In the rows, 128 means zero.
Known rows, with every step that occurs:
pote, reme, rago, remibot: [143  85 145 126 156 184  89 124 120 157  92 156 102 126 118 118 140 170
 123  96  95 121 121 136]
reme, rago: [146 159 130 123 138 145 117 129 121 141 137 143 113 130 144 128 124 160
 122 112 127 107 127 133]
tuge, reme: [134 126 138 128 123 159 136  98 136  99 128 107 121 140 108 130 120 117
 131 114 134 136 117 126]
rago, remibot, moge, pote: [100  56 186 121 129 191 106 112 131 152 136 166 116 116 111 112 131 143
 147 126  96 120  98 119]
rago, reme, pote, moge: [140  51 109 111 106  97 117 118 132 139 100 149 159 115 119 112  84 197
 156 137 103 111 123 137]
tuge, reme, rago, remibot, moge: [133  97 190 124 143 242 113  85 130 121 125 162  92 132 106 125 118 171
 132  88  84 133 101 135]
moge, remibot, reme: [113 128 135 143 123 160 131 132 139 162 101 137 113 128 156 125 132 142
 130  89 147 120 125 109]
moge, remibot, rago, reme: [113 101 150 143 101 132 113  73 141 114  99 167 134 137 141 121 121 193
 125 101 132 122 116 112]
pote, reme: [120  79 124 128 137 136 114 143 128 141  99 119 119 132 138 131 137 129
 136 111 117 131 131 129]
reme, pote, moge: [142 112 109 120 128 112 125 133 129 147 126 133 160 109 136 127 108 149
 147 143 118 117 130 141]
rago, reme, remibot, moge: [105  36 178 124 122 168 136 107 132 147 101 185  94 128 143 118  99 211
 153  97  68 133 113 132]
pote, reme, rago, remibot, moge: [124  51 173 124 159 224  92 128 122 161  97 172  89 124 137 125 135 179
 139  82  66 129 113 139]
reme, remibot, rago: [119 157 182 140 135 127 130 106 132 125 129 154 123 135 161 139 143 195
 116 116 110 126 127 140]
tuge, reme, pote, moge, rago: [163 156 123 131 136 180 145 102 128  81 150 113 143 112 103 140  97 159
 154 141 139 124 121 114]
pote, moge, rago, reme: [150  94 136 125 109 140 136 109 135 118 115 142 142 112 102 136  89 183
 146 143  88 127 128 107]
remibot, rago, moge: [105 121 183 134 126 140 115 116 133  87 125 129 125 127 148 128 116 192
 113 119  99 133 110 132]
remibot, moge, pote, reme: [ 87  28 156 117 128 175 112 141 131 163 120 135 104 129 156 126 132 124
 164 108 105 111 110 118]
pote, reme, rago: [140 109 123 123 146 156 104 141 121 154 108 133 102 135 154 130 133 162
 132  94 114 110 129 134]
remibot, reme, pote: [139 128 122 124 134 120 121 160 118 121 116 128 135 132 152 116 129 194
 142 111 153  95 124 131]
tuge, moge: [118 127 141 129 129 154 129 143 136 149 141 147 125 127 109 138 114 115
 130 140 129 145 128 139]
pote, moge: [135 105 131 123 114 117 133 127 141 162 118 123 153 113 128 142 111 121
 135 139  91 131 134 135]
moge, pote: [114 109 137 121 117 126 123 125 128 145 149 127 130 125 129 115 130 119
 140 137 144 102 115 114]
tuge, reme, rago, remibot: [153 131 164 126 143 203 110  84 128 117 123 144 105 135  88 120 124 162
 120 101 108 128 108 130]
tuge, reme, pote: [138 132 115 125 140 153 130 105 124  82 136 116 132 135 111 118 115 148
 145 117 159 120 114 131]
tuge, moge, remibot, reme, rago: [120 152 151 140 130 204 122 144 140 195 124 177  96 129 152 135 117 156
 125  87 148 114 124 124]

Rows:
[125 110  98 139 129 148 129 110 138 170 121 155 148  99 143 126 106 127
 149 129 145 127 129 123] -> reme, pote, moge, remibot
[115  80 147 135 155 155 127 131 132 167  93 138  96 128 149 129 137 149
 136 104 103 141 132 134] -> pote, reme, remibot
[151 119 107 126 130 141 122 115 110  69 133 158 127 121 108 109  96 222
 155 133 154 105 117 106] -> moge, rago, reme, pote
[118 109 123 141 116 153 137 105 153 185 111 147 139 104 139 139 112  96
 134 125 116 143 131 118] -> pote, moge, remibot
[112 129 126 142 132 179 124 152 135 165 124 167 120 123 143 121 115 156
 143 109 179 118 122 127] -> tuge, moge, remibot, reme, pote
[102 160 161 153 122 173 121 106 148 143 140 172 127 131 138 146 132 130
 115 123 150 147 124 128] -> tuge, moge, remibot, rago
[118 107 124 141 112 126 107  81 129 101 109 181 141 133 148 105 113 223
 138 106 161 108 114 119] -> moge, remibot, rago, reme, pote
[106 125 144 143 145 209 119 104 134 149 125 173  79 108 153 112  95 161
 123  90 135 133 109 112] -> reme, rago, moge, remibot
[135  99 169 129 130 156 111 134 131 139  94 137 124 130 109 118 142 177
 122 111  99 122 118 128] -> rago, remibot, reme
[ 86  28 157 122 134 163 106 136 132 145 111 123  97 119 135 108 110 139
 148 116 111 125 101 111] -> rago, moge, pote, reme
[149 151 134 131 130 154 143 124 134 127 143 125 142 105 119 151 111 138
 138 147 105 131 135 111] -> pote, moge, rago
[145 150 148 121 131 143 117 151 123 147 119 130 111 140 164 128 131 197
 123  89 124  85 126 132] -> remibot, reme, rago
[103  96 176 133 144 187 143 123 132 157 128 168  95 121 159 131 122 160
 144 107  87 139 121 135] -> reme, remibot, moge
[100  96 188 132 137 138 111 114 133 156 116 141 116 136 168 129 154 179
 139 112 115 105 117 127] -> moge, pote, reme, remibot, rago
[148 151 138 123 135 176 126  97 128 112 139 122 106 141 123 130 116 150
 126  98 132 114 116 129] -> tuge, reme, rago
[108  64 131 120 131 132 109 134 129 157 118 117 121 130 140 119 140 115
 148 119 131 108 117 116] -> moge, pote, reme
[113 125 155 141 141 239 128  75 141 124 128 152  77 120 133 114  87 153
 125  80 137 142  98 107] -> tuge, reme, rago, moge, remibot
[122 144 190 144 157 252 163  90 131  96 153 148  79 127 125 147 110 167
 151 104 107 147 111 109] -> tuge, reme, remibot, moge, rago
[156 126 177 134 132 183 126 132 135 140 105 136 138 107 102 141 124 189
 131 130  74 125 124 113] -> pote, moge, rago, remibot, reme
[133  87 134 124 134 184 125 119 111  73 137 172 117 120 128 113  92 229
 171 123 127 109 110 109] -> remibot, moge, rago, reme, pote
[134 102 136 122 111  88 104 103 121  75 111 155 155 141 140 111 115 248
 138 123 135  95 117 136] -> remibot, rago, reme, pote
[ 93  86 201 133 135 161 113 128 141 173 129 163 111 136 149 139 141 165
 140 120 119 121 116 138] -> tuge, moge, pote, reme, remibot, rago
[125 127 166 137 140 175 150  88 139 122 122 131 101 134 120 131 120 141
 134 106 118 142 119 128] -> tuge, reme, remibot
[122 120 154 125 141 174 115 128 124 124 132 145  92 116 144 115  97 185
 123 107 106 122 113 128] -> reme, rago, moge
[132 151 140 138 129 179 122 130 133 178 111 157  96 130 171 124 127 174
 124  76 150  98 124 114] -> moge, remibot, reme, rago
[137  74 102 117 117 105 114 119 118 102 111 155 137 129 118  99  98 208
 151 125 141 105 118 130] -> rago, reme, pote
[129  95 178 125 147 217 105 116 121 147 125 182  96 120 127 123 126 179
 131 101  80 124 110 138] -> reme, rago, remibot, moge
[ 99 126 206 142 142 157 127 106 135 109 120 157 104 122 158 127 115 215
 117 111  91 140 111 134] -> reme, remibot, rago, moge
[132  98 158 126 101  96 111  96 132  90 104 144 146 145 132 123 121 213
 124 117 107 114 119 129] -> remibot, rago, reme
[130 157 194 140 135 158 140  76 139  95 127 129 117 146 138 140 137 180
 122 105 116 134 117 135] -> tuge, reme, remibot, rago
[105 132 130 147 126 189 129 120 145 175 134 171 110 121 119 134 114  87
 130 124 156 156 125 119] -> tuge, moge, remibot
